What can hang from each mark:
S: H K Q R V
C: G
R: S Y
V: S
K: S
Y: C R
Q: S
G: C V
H: S

Known rows, with every way that one mark hangs from another:
R[Y[C[G[V]]]]: [ -1.2  21.8   5.6   0.4  -7.3  17.9   1.1   2.3  -7.3   0.1   7.2  23.6
   7.6  -1.2  -1.2 -15.4   4.2  -1.2   6.7  -1.6   0.9  -7.7  -7.2  -2.7]
R[S[K Q] Y]: [ -3.5  -6.4  -8.8   0.7   0.1 -11.8   8.4  -9.3  -7.7   0.9   7.8 -19.1
  12.7  -2.1  -2.3 -11.3 -13.3  22.8  -2.6  23.0 -19.1  -6.4  -4.0   3.0]
G[C V]: [  5.0  13.8  11.8  -1.0  -4.2  16.1  -2.7   0.5   6.1  -4.6   7.5   9.0
   3.9  -0.7   0.0 -11.6   8.0  -4.3   0.7 -23.2   3.6  -6.5   4.2  -1.1]
Y[C R]: [ -1.4  -4.7   7.5   4.2   0.3  10.1  -2.0  -6.8 -16.5  -6.5   2.2  15.0
   3.9  -1.5   3.1   2.9  -4.0  -1.9   1.5  -8.7   2.8   0.2  15.9   9.1]
S[H K R V]: [  5.2 -12.6   7.5   5.4  -5.8  10.7  -0.9 -30.8 -13.0  -4.1   2.1 -15.9
   2.2  -9.3  -0.2 -30.1   5.5   0.6 -10.4  16.7  -8.9  -2.1  26.4   8.6]
G[C V[S[H Q]]]: [  5.9  13.8  17.5   6.5  -4.0  52.5   3.3  -2.5  23.1  -3.4  32.3 -15.0
   2.2  -1.7  -6.1  -8.1  -5.5  -9.2  -3.3 -14.8  -1.9  -3.2  14.5  -7.2]
V[S[Q]]: [ -2.1   1.7   6.8   3.2  -0.3  29.4   2.9   6.1   6.1   1.8  18.8 -12.2
   2.0   1.5  -6.4  10.0 -16.4  -3.2  -1.4  -0.6   0.0   2.7   4.3  -5.9]
K[S[R V]]: [  1.1 -13.1  12.1   1.7  -3.3  35.3  -7.7 -13.2  -9.0 -16.3   2.8  -8.4
   6.5  -3.6  -3.9  -5.8   1.4 -11.1  -3.0   0.9   2.2   2.2  12.1   3.9]
Q[S[K V]]: [ -0.7 -14.2   6.6   1.5  -2.3  -4.1   1.4 -17.7  -6.5  -3.7   0.1   4.7
  18.6  -3.3   0.2 -21.5  -1.6  -1.8 -11.1   4.5  -1.0  -8.0   6.8   5.8]
G[C]: [  1.5  -0.1   6.2  -0.4   2.8  22.0   4.8   0.4   0.3  -2.2  13.7  -1.1
   6.6   1.2   0.6  -2.5   3.3   1.8   2.4 -17.4   1.0  -2.7   1.7  -1.5]
Q[S[R[Y[C]]]]: [ -4.6 -15.0  10.4   5.6   3.4  63.3  -1.9 -12.7 -29.0 -10.9   3.5   4.1
  25.1  -0.3   2.8  -4.2  -4.4   5.0   2.1  12.1  -4.0   1.0   4.3  -7.1]
Y[R[S[H Q]]]: [  0.6 -17.4   2.7   9.4  -6.8   0.9   5.8 -15.5  12.1 -10.9  12.3 -22.2
   0.9  -5.1   2.5   3.8  -9.2   5.2  -6.3  13.1 -15.6  -0.6  11.4   7.2]
R[S]: [ -3.4  -9.1   0.8  -1.2  -4.1 -18.8   2.1  -3.5   6.0  -7.0  -3.9  -8.2
   5.6  -1.6   2.1  -2.3  -6.3   6.3  -0.8   5.9  -5.2  -3.7  -8.8  -1.5]
H[S]: [ -3.0  -8.6   2.1   0.8  -1.3 -22.0  -4.9   0.4   0.5  -1.6   2.1  -4.0
   5.7   2.7  -3.5   0.2 -10.4  -4.6   1.6   1.1  -5.8   0.6   1.2  -1.3]
G[V]: [ 3.4 14.5  5.0 -0.9 -6.9 -5.4 -6.9  0.6  5.2 -2.1 -5.8  8.9 -2.2 -1.9
 -1.1 -9.6  4.8 -5.5 -1.4 -4.8  3.7 -3.6  2.0  0.4]
S[Q R V]: [  1.7 -13.3  10.0   4.8  -7.2  30.7  -1.8 -10.5 -14.0  -6.2  14.5 -13.5
   6.4  -5.4  -4.6 -10.4  -4.6  -0.4  -6.7   2.0  -4.7  -0.3  19.4   4.7]
Y[R[S]]: [ -3.6 -16.5   4.7   2.3  -5.0 -18.9  -0.5  -9.6  -2.1 -12.6 -11.6  -1.3
   5.6  -2.6   6.6   8.9  -5.8   2.5  -1.9   7.4  -6.2  -1.3  -0.1   8.3]
S[H]: [  3.3  -0.8  -1.0   4.2  -0.1   6.5   2.8  -9.9  10.6  -0.4   5.8 -10.7
  -5.2  -2.6  -0.1  -6.7   3.3  -1.8  -2.5   8.6  -5.5   0.6   6.5  -1.0]
H[S[K R[Y]]]: [ -4.0 -14.1   0.2   1.8   1.0  -7.6  -5.6 -15.6 -29.4  -1.2  -6.4 -11.9
  13.8  -0.2  -1.2 -10.6  -8.8   8.0   2.3  25.3 -17.3   1.9   9.2   2.1]
K[S[V]]: [  1.2  -5.3   4.4  -0.5  -0.3   8.5  -2.7  -6.9   3.3 -10.7   6.7  -1.3
   4.2  -1.8  -6.1  -5.7  -0.3 -11.0  -3.0  -4.5   4.8  -2.6   4.8   4.8]
C[G[V]]: [  0.2  16.9   8.1   0.3 -13.4  -4.1  -1.2   7.4  11.2  -0.6   0.7  16.4
  -1.9  -1.6   1.3  -8.6   8.8  -9.9   0.8  -7.7   3.4  -5.2  -9.5  -1.8]
K[S]: [-0.2 -1.2  0.9 -0.1  3.3 16.5 -2.7  1.3  9.2 -8.0  5.0 -5.0  1.1  1.7
 -3.8  6.9  0.1 -7.0  1.7 -3.8  2.9  2.4 -1.9 -0.5]
S[V]: [  1.7  -4.4   3.9  -0.8  -3.4  -9.5   0.3  -8.4  -5.1  -2.7   0.1   3.0
   3.9  -3.4  -2.2 -12.0  -0.4  -4.2  -4.5  -0.3   1.7  -4.8   7.0   5.8]
C[G[V[S[K]]]]: [ -2.2  20.5  13.4   0.0 -11.6  -2.7   0.1   3.2   8.0   2.7  -0.6  12.3
   1.8  -1.4  -0.4 -12.3   0.3 -11.4  -1.8  -2.8   4.2  -4.7  -4.0  -2.8]

Rows:
[ -0.9 -20.9   8.5   5.2  -7.6  -3.9  -4.8 -16.0 -21.0  -3.2  14.6 -19.0
  13.5  -4.3  -7.7 -21.3 -15.4   1.2  -7.5   6.5 -13.5  -1.5  26.2   8.4]
H[S[K Q R V]]
[  2.6  -3.8   0.1   1.7  -3.2  -8.3   5.0 -10.9  -8.2   4.3  15.3  -8.6
   5.8  -4.6  -6.4 -22.6  -7.3   5.5  -9.6   1.0  -5.8  -6.7  17.6  10.4]
S[K Q V]
[  2.7 -23.0  13.5   8.6  -5.5  28.6  -1.2 -32.4  -9.5 -10.1   1.3 -12.5
  15.0  -7.8   2.1 -27.9   3.9  -2.6 -14.0  18.7  -8.8  -2.6  20.9   3.8]
Q[S[H K R V]]
[ -2.0  17.6  14.9   3.0 -12.8  28.9   2.1  13.6  17.3   0.4  19.5   3.9
   0.5  -0.2  -5.3   1.4  -5.8 -13.2  -0.7  -8.6   3.6  -2.3  -5.0  -7.9]
C[G[V[S[Q]]]]
[ -3.3  12.5  26.4   3.3 -14.2  51.9  -5.4   2.7  -6.4  -8.4  10.0  14.9
   5.9  -2.2  -0.7  -6.8  -2.5 -15.2   4.0 -10.7   7.9   0.6   5.5  -9.6]
Y[C[G[V[S[R]]]]]
[  1.7   2.0   3.5   7.0   0.9  21.6   6.9  -9.9  10.1   5.0  21.1 -24.4
   0.0  -2.3  -5.6  -8.4 -12.4   1.1  -7.1  11.1  -9.3   1.6  16.2  -2.0]
V[S[H K Q]]
[ -2.9 -14.9  -0.7   4.7   0.4   8.3  -2.6 -11.6 -26.5   0.3   9.7 -22.4
  14.5  -0.2  -5.7  -9.3 -15.9  11.7   0.3  22.9 -21.6   2.6  14.1   1.9]
H[S[K Q R[Y]]]
[  5.4 -13.7   8.6   8.5  -7.5  39.8   1.4 -20.0  -3.6  -6.9  21.3 -23.9
   1.8  -7.9  -4.4 -17.5  -2.1  -1.7  -9.3  10.8 -10.4   0.4  25.7   3.3]
S[H Q R V]
[ -7.8  -0.1  15.2   3.9  -2.7  64.5   4.2  -1.2 -22.9  -4.3  13.2   4.8
  13.2   0.2   0.7   2.5  -7.4  -3.2   8.0  10.9  -0.4   3.5  -2.2 -10.8]
V[S[R[Y[C[G]]]]]
[  2.2   8.9  23.5   0.8  -5.5  39.7  -6.4  -8.6 -10.0  -6.7   3.3  -0.7
  10.0  -2.5   0.4 -14.4   0.1  -5.9  -1.8 -12.6   2.7  -1.3  17.4  -2.6]
G[C V[S[K R]]]
[  5.4  13.9  18.7   3.4  -3.4  36.2   0.2  -6.3  19.7  -5.5  14.6  -3.8
   1.2  -1.9  -2.1  -9.6   1.4 -12.8  -1.5 -11.9   2.1  -3.2  10.1  -6.8]
G[C V[S[H]]]
[ -1.6 -20.7   7.7   3.1  -0.8  29.8  -0.4 -26.4 -30.8  -8.1  -7.5  -2.1
  24.6  -4.4   2.1 -21.5   0.0   5.3  -8.1  25.1  -9.4  -4.4   9.1   3.6]
Q[S[K R[Y] V]]
[ -2.0 -21.3   5.6   4.8  -3.7  16.4  -4.0 -13.3 -25.9  -6.5  13.6 -16.9
  16.9  -2.4  -8.5  -8.9 -16.0   2.0  -1.5  19.2 -16.1  -0.6  14.6   2.6]
H[S[Q R[Y] V]]
[ -4.6 -13.0   8.0   4.7   4.0  49.8  -0.6 -19.3 -33.7  -6.6   1.0   2.5
  25.4  -1.4   3.2 -15.9  -4.2  10.7  -0.9  15.8  -7.2  -1.2  10.0  -2.4]
Q[S[K R[Y[C]]]]
[  5.6  -6.9   2.8   6.6  -1.3  29.1   3.6 -12.4  16.6  -8.2  28.9 -22.3
   1.2  -4.6 -10.3 -11.1  -3.4  -8.8  -7.5   2.2  -5.3  -1.9  15.1   3.9]
K[S[H Q V]]
[  4.0  -7.8   2.5   9.2  -2.9  31.8   2.7 -17.4  -5.3   0.2  17.7 -29.0
  -0.7  -5.7  -1.7 -16.5  -1.8   8.4  -7.7  14.9 -15.6   3.2  24.5   2.6]
S[H K Q R]
[  4.7  13.9  11.1   6.1  -6.9  29.1  -1.5  -2.7  21.9  -1.4  20.8 -13.6
  -4.0  -3.1  -7.0  -5.2  -7.6 -10.8  -5.5   2.0  -2.4  -0.3  12.8  -6.0]
G[V[S[H Q]]]
[ -2.4  17.8  15.7   0.4 -12.3  12.9  -1.3   9.4  14.4  -1.7   2.9  13.9
   0.1  -0.1  -1.1   0.4   0.3 -17.4   1.0  -6.5   7.3  -2.6  -9.7  -7.5]
C[G[V[S]]]
[  0.3  -7.8  14.2   7.0  -2.6  47.6  -2.2 -12.7   0.8  -7.0   4.6 -20.5
  -1.2  -3.1   0.5   2.0  -4.5  -8.6  -2.3  16.0  -4.6   8.0  13.7  -7.9]
V[S[H R]]
[ -1.3 -21.0  10.3   2.1  -6.9 -20.4  -7.5 -20.3 -23.6  -5.7  -2.7  -8.5
  12.4  -4.1  -3.6 -22.8  -8.8  -3.3  -5.8   9.1  -9.7  -1.5  21.0   8.2]
H[S[K R V]]
[  1.9   8.1  26.5   1.6  -6.0  55.8  -7.4  -1.6  -3.2 -11.2   5.6   0.0
   8.5  -1.1  -0.2  -2.8   0.3 -11.1   0.6 -15.8   6.2   0.5  11.2  -7.5]
G[C V[S[R]]]
[  5.9 -12.8   6.5   8.2  -6.8  24.4   2.3 -26.1 -10.1  -2.2  18.3 -25.4
   3.4  -9.3  -4.0 -29.3  -1.7   4.6 -12.1  15.1 -13.6  -1.9  31.2   8.3]
S[H K Q R V]
[  2.0 -11.5   7.1   4.1  -5.9  17.7  -0.4 -16.3 -19.9  -1.8  13.2 -15.1
   8.1  -6.5  -4.0 -23.0  -5.3   5.9  -9.6   5.8  -7.8  -2.3  25.0   9.0]
S[K Q R V]
[  2.5 -16.8   6.5   5.9  -2.2   4.1   4.0 -26.8   3.0  -4.4   5.5  -4.8
  12.5  -5.9   0.1 -28.2   2.6  -2.8 -13.5  13.0  -7.0  -7.7  12.9   5.4]
Q[S[H K V]]
[ -3.3 -16.2   3.5   5.4  -6.4  -5.7   2.9  -5.8   1.3 -10.3   5.3 -11.2
   5.7  -2.6   2.4  10.8 -12.5   7.1  -3.9   4.6  -9.7  -1.3   4.9   8.4]
Y[R[S[Q]]]
[ -4.3  -1.2  10.3   5.6  -6.1  14.4   4.1  -1.1 -10.5  -4.8   9.2  20.8
   4.3  -1.4   4.6   4.1   0.1  -5.8   4.0 -10.8   3.1  -0.8   4.7   6.3]
Y[C[G] R]
[  1.3 -12.6  -4.8   0.6  -3.1 -25.9   8.5 -32.0  -4.7  -4.0  -3.4 -17.0
  10.7  -8.3  -0.4 -32.6  -2.8  13.9  -8.3  33.5 -19.4 -11.0   4.9   7.8]
R[S[H K V] Y]
[ -1.6  -6.8   2.0   1.8   4.5  47.8  -4.5  -7.3 -14.9 -12.8  -2.2 -12.0
   6.7   0.4  -2.1   6.9   1.1  -0.5   4.7  17.5  -5.2   6.0   0.3  -2.8]
K[S[R[Y]]]
[  4.6 -13.9  10.0   6.0  -6.6  23.9  -2.0 -24.2  -7.6  -8.7   4.5 -14.2
   1.0  -8.0  -0.2 -19.6   5.6  -5.4  -6.9  14.1  -6.4   0.2  20.3   3.7]
S[H R V]
[  1.2  -7.3  10.8   9.1  -2.6  46.8   3.0 -16.0  -2.2  -0.2  18.8 -31.9
   1.8  -4.4  -3.1  -8.1 -11.7   0.5  -7.5  17.7 -11.8   6.2  24.3  -3.4]
V[S[H K Q R]]
[ -2.5  -6.8  13.5   5.4  -2.9  55.1  -1.2   0.5  -6.4  -4.4  16.5 -19.0
   5.0  -0.6  -4.0  10.3 -14.2  -3.6  -1.8   3.9  -2.5   7.6  12.0  -6.9]
V[S[Q R]]
[ -2.1   2.2   4.4   2.7   0.5  15.2   4.7  -0.5   0.5   5.8  15.6 -13.1
   4.5   0.4  -5.8  -1.3 -16.1   2.8  -4.7   2.8  -3.1   0.9  10.5  -1.2]
V[S[K Q]]
[ -4.6   8.1   0.6   1.6  -0.4  23.3   8.5   1.8 -13.6   2.2  13.1  13.8
   8.9   0.4  -0.2  -6.3  -0.3   4.0   7.9   3.7  -3.2  -4.0  -9.4  -4.1]
R[Y[C[G]]]
[ -0.8  -9.2  -6.2   2.2  -0.3  -5.0   6.9 -16.7   5.3  -6.1  -1.0 -19.0
   5.4  -3.4   1.9  -8.8  -3.0  12.0  -0.3  30.4 -17.4  -4.0  -7.4  -2.9]
R[S[H] Y]
[  2.1  16.3  19.8  -1.1  -3.1  30.5  -2.9   3.4   9.5  -5.5   8.7   6.0
   6.4   0.6  -2.3  -2.5  -1.8 -11.6   1.1 -20.7   8.2  -3.7   4.0  -6.2]
G[C V[S]]
[  0.8   9.9  22.6   7.0 -15.4  45.9  -2.6  -6.5  12.2  -8.0   5.6  -4.5
  -2.5  -4.7   1.4  -6.9   5.6 -18.9  -1.4   8.1  -1.2   2.5   3.9  -9.5]
C[G[V[S[H R]]]]
[ -1.0 -12.9   2.6  -0.4  -3.9 -44.4  -3.0 -14.8 -11.7   0.1   0.4  -2.4
  10.4  -2.3  -5.6 -23.3 -10.1  -2.3  -5.6   3.9  -7.8  -6.5  13.5   9.5]
H[S[K V]]
[ -2.4 -17.6   5.6   5.7  -4.4   3.7  -4.4  -8.0 -15.3  -0.6  12.9 -21.7
   9.7  -0.7  -5.8  -9.3 -14.9   5.2  -2.4   8.0 -15.8   3.5  19.6   1.7]
H[S[K Q R]]
[  0.6 -10.5  -1.0   5.8  -5.7   3.3   8.1  -9.3  20.3  -5.6  20.5 -28.4
   1.4  -4.0  -1.9  -6.4  -9.7   9.2  -5.1  12.2 -15.7  -3.0   2.4  -2.6]
R[S[H Q]]
[ -4.9   0.4   7.9   3.9  -3.5  50.1   4.2  -4.5 -25.5  -3.1  11.1   7.2
  11.2  -1.4   2.1  -5.7   1.5   4.2   8.0   8.4  -4.9   0.8  -1.5  -4.8]
S[R[Y[C[G]]]]
